Each row was made from one small tree. The marks that hang from a mark follow it in brackets, in the order of their numbers. Every link used is in the known rows. Write each row's tree.
(in the rows, 128 means zero)
Known rows
K_775[K_53[K_198 K_388[K_608] K_701]]: [177 159 102  94 138 103 135 179 100 162 191 129 161  91 135 117 106  84
 159 136 113 128 155 145]
K_388[K_53[K_198 K_575[K_22]] K_775]: [178 148  92 139 104 114 126 116 125 120 119 164 189 115 159 110 134  91
 150  66 147 119 119 113]
K_198[K_53[K_775]]: [199 134 114 140 147 153 108 113 105 135 121 132 119 127 141 180 156 122
  85 114 120 117 129 139]
K_198[K_53[K_388[K_775] K_575[K_22] K_608 K_701]]: [144  95 174 151 146 134 186 132 143 136 156 112 124  85 175 148 146  85
 113  98 119 123  96 137]
K_198[K_53]: [222 139 110 128 139 152  87 101 138 115 107 161 139 131 136 162 147 134
  67 101 142 113 137 141]
K_775[K_53[K_608 K_701]]: [174 138 106 150 142 135 144 146 122 125 150 163 144 112 120 127 102 101
 130 109 133 122 117 154]
K_22[K_575[K_53[K_388[K_608] K_701 K_775]]]: [161 188 142 105 111 169 125 135  98 154 137 156 143 152 114 141 135 127
 118 164 157 110 152 113]
K_198[K_53[K_388 K_575[K_22] K_608 K_701]]: [154 115 164 147 150 128 182 142 158 136 173 133 104  92 150 165 148  97
 100  96 109 131  84 157]
K_53[K_575 K_701]: [162 159 141 122 136 148 165 101 167 144 160 155 156 126  73 133 130 153
  95  97 138 139 116 137]
K_53[K_198 K_388[K_775] K_575[K_22] K_608 K_701]: [164 132 172 144 124 119 217 152 155 146 173 137 128  83 173 128 126  79
 161  88 106 145 104 139]
K_701[K_53[K_198 K_575 K_608 K_775]]: [200 147 124 116 136  89 170 136 113 139 152 187 110  99 110 194 111  94
 137 106  64 146  98 155]
K_22[K_575[K_53[K_198 K_608[K_388] K_701 K_775]]]: [188 184 142 116  78 152 144 140 141 126 133 185 108 138 146 158 131 100
 116 127 121  83 150 118]
K_53[K_198 K_388 K_575[K_22] K_608 K_701 K_775]: [152 150 162 151 138 114 233 176 137 166 208 126  83  87 153 163 139  79
 164 100  71 159  84 158]
K_701[K_53]: [207 157 109 122 123 152 101  84  89 143  90 203 168 130  87 160 105 141
 104 127 147 149 152 131]
K_575[K_22 K_53[K_198 K_388 K_608 K_775]]: [191 189 124 159 118 150 143 163 117 145 124 187  77 140 172 193 140  82
 153 104 125 150 126 170]
K_198[K_53[K_388 K_575[K_22] K_608 K_701 K_775]]: [133 112 166 158 160 130 201 156 124 154 188 104  83  91 156 182 158  84
 117 109  87 137  76 156]
K_608[K_53[K_575 K_701] K_388[K_775]]: [122 125 129 116  69 171 170  94 114 159 127 115 151 120  99 129 133 124
 115 108 135  90 163 124]
K_198[K_53[K_701]]: [182 123 142 132 138 155 114 107 147 128 130 150 149 115 124 148 137 118
  68 119 135 115 130 127]
K_22[K_575[K_53[K_388[K_608 K_775]]]]: [207 188 121  95  99 171  90 111 105 125  86 175 171 162 141 123 133 144
 113 139 189  98 174 109]
K_775[K_53[K_198 K_388[K_608] K_575[K_22] K_701]]: [155 169 112 115 141  93 162 177 127 170 210 129 156  90 129 116 126  97
 166 113 115 143 117 150]
K_575[K_22]: [215 171 106 173 119 180 108  97 122 135  90 191 155 152 120 122 144 160
 106  87 185 151 130 139]
K_608[K_388[K_53[K_198 K_575[K_22] K_701] K_775]]: [119 126 115 120  85 123 161 114 107 146 147 127 188  98 148 104 135  75
 151  78 144  96 151  99]
K_775[K_53[K_575 K_608]]: [199 157  81 133 151 113 146 140 141 115 154 161 130 123 113 148 119 131
 127  76 121 121 101 174]
K_608[K_53[K_198 K_701]]: [204 162 116 131  75 160 122 131 153 141 129 186 136 128 109 139 113 110
 108 123 113 124 143 144]

Which tree is each row?
[200 173 134 153 104 154 129 142 132 126  91 196 120 136 191 161 129  83
 149  95 156 138 145 152]
K_575[K_22 K_53[K_198 K_388[K_775] K_608]]
[173 146 125 112 158 134 154 127 111 158 169  92  95 112 142 205 162 125
 100 114  91 127 122 154]
K_198[K_53[K_388 K_575 K_775]]
[153 187 142 170 110 195 107 101 151 143  95 213 156 164 102 142 135 135
 102 113 199 146 133 136]
K_575[K_22 K_53[K_701]]
[150 136 160 110 130 109 185 146 129 165 179 121 174  86 144  95 136  94
 160 107 131 145 124 121]
K_53[K_198 K_388[K_608 K_775] K_575[K_22] K_701]
[131 157 150 136 135 166 166 150 104 154 144 151  93 133 124 190 123  86
 134 135 126 140 135 162]
K_575[K_53[K_388 K_608 K_701 K_775]]
[193 165 119  95 130  93 141 135 101 165 156 182 157  98 108 150 120 112
 147 118 114 163 126 145]
K_701[K_53[K_198 K_388[K_608] K_575[K_22]]]
[207 218 118 140 100 168 103 133 144 148 106 204 121 155 154 174 138 120
 129 108 164 152 160 156]
K_575[K_22 K_53[K_198 K_388]]
[149 163 154 126 109 149 125 144 119 157 121 169 171 125 152 117 130  80
 151 128 173 138 156 124]
K_575[K_22 K_53[K_198 K_388[K_608 K_775] K_701]]
[215 214 113 132  98 191  91 103 125 128  89 197 132 182 118 164 142 162
  94 133 168 107 149 119]
K_22[K_575[K_53[K_775]]]
[186 198 143  93 102 148 124 152 120 151 151 166 136 137 136 144 131 109
 127 160 131 110 155 112]
K_22[K_575[K_53[K_198 K_388[K_608] K_701 K_775]]]
[140 154 119 110  71 141 184 137 121 177 177 119 100 111 101 168 140 103
 129 114  74 103 145 144]
K_608[K_53[K_198 K_575 K_701 K_775] K_388]
[151 173 157 162 117 152 168 170 126 158 148 177  87 125 161 180 132  66
 155 123 121 154 119 158]
K_575[K_22 K_53[K_198 K_388 K_608 K_701 K_775]]
[139 179 146 134 124 144 139 166 103 177 155 160 129 129 136 150 141  80
 155 139 144 152 136 142]
K_575[K_22 K_53[K_198 K_388[K_608] K_701 K_775]]
[149  98 105  96 118  92 111 142  86 120 138 144 230  91 138  65 107  47
 154 108 148 100 142  96]
K_388[K_53[K_198 K_701] K_608 K_775]
[202 184 120 174 115 148 124 149 139 125 104 215  96 150 155 178 140  93
 137  90 138 141 111 163]
K_575[K_22 K_53[K_198 K_608 K_775]]
[148 174 135 150  91 153 190 158 124 188 180 130  92 114 125 171 142 102
 149 126  82 151 113 155]
K_608[K_53[K_198 K_388 K_575[K_22] K_701 K_775]]
[194 174 119  83 118 133  99 138 110 134 110 165 161 135 150 145 124  97
 139 120 156 122 180 139]
K_575[K_53[K_198 K_388[K_608 K_775]]]
[141 153 146 134 139 173 178 134  74 187 165 102 121 116 120 158 131 114
 137 145 120 152 149 136]
K_53[K_388 K_701 K_775]
[142 110 129 151 112  97 171 140 141 110 147 163 177  89 161 100 118  48
 159  68 126 116  88 117]
K_388[K_53[K_198 K_575[K_22] K_608 K_701] K_775]
[155 147 115 122  65 161 156 138  92 175 148 130 108 115 119 156 131  92
 131 130  91 103 169 137]
K_608[K_53[K_198 K_701 K_775] K_388]
[166 166 125 132  94 141 167 140 147 163 170 147 107 121  95 167 133 111
 123 119  77 128 111 151]
K_608[K_53[K_198 K_575 K_701 K_775]]
[128 109 115 116 121  83 139 140 113 127 156 145 224  91 133  64 126  60
 159  85 148 114 105 101]
K_388[K_53[K_198 K_575[K_22] K_701] K_608 K_775]
[142 130 118 111 111 106 149 119 135 125 152 142 198  97 136 109 114  74
 142  89 124 109 126 104]
K_388[K_53[K_198 K_575 K_701] K_775]
[137 152 143 161  99 177 138 119 136 133 106 199 128 145 120 144 134 102
 113  95 179 120 137 146]
K_575[K_22 K_53[K_608[K_388] K_701]]
[129 156 112 126 152 118 162 157 104 173 194 119 163 105 106 112 130 117
 154 119 144 145 115 151]
K_775[K_53[K_388[K_608] K_575[K_22] K_701]]
[166 150 121 161  96 178 121 104 112 120  63 193 136 156 151 143 141 110
 124  80 194 109 151 141]
K_575[K_22 K_53[K_608[K_388[K_775]]]]
[160 131 124 126 165 118 147 144  93 160 170  99 116 107 140 167 174 115
 115 109 114 133  99 150]
K_198[K_53[K_388[K_608] K_575[K_22] K_775]]
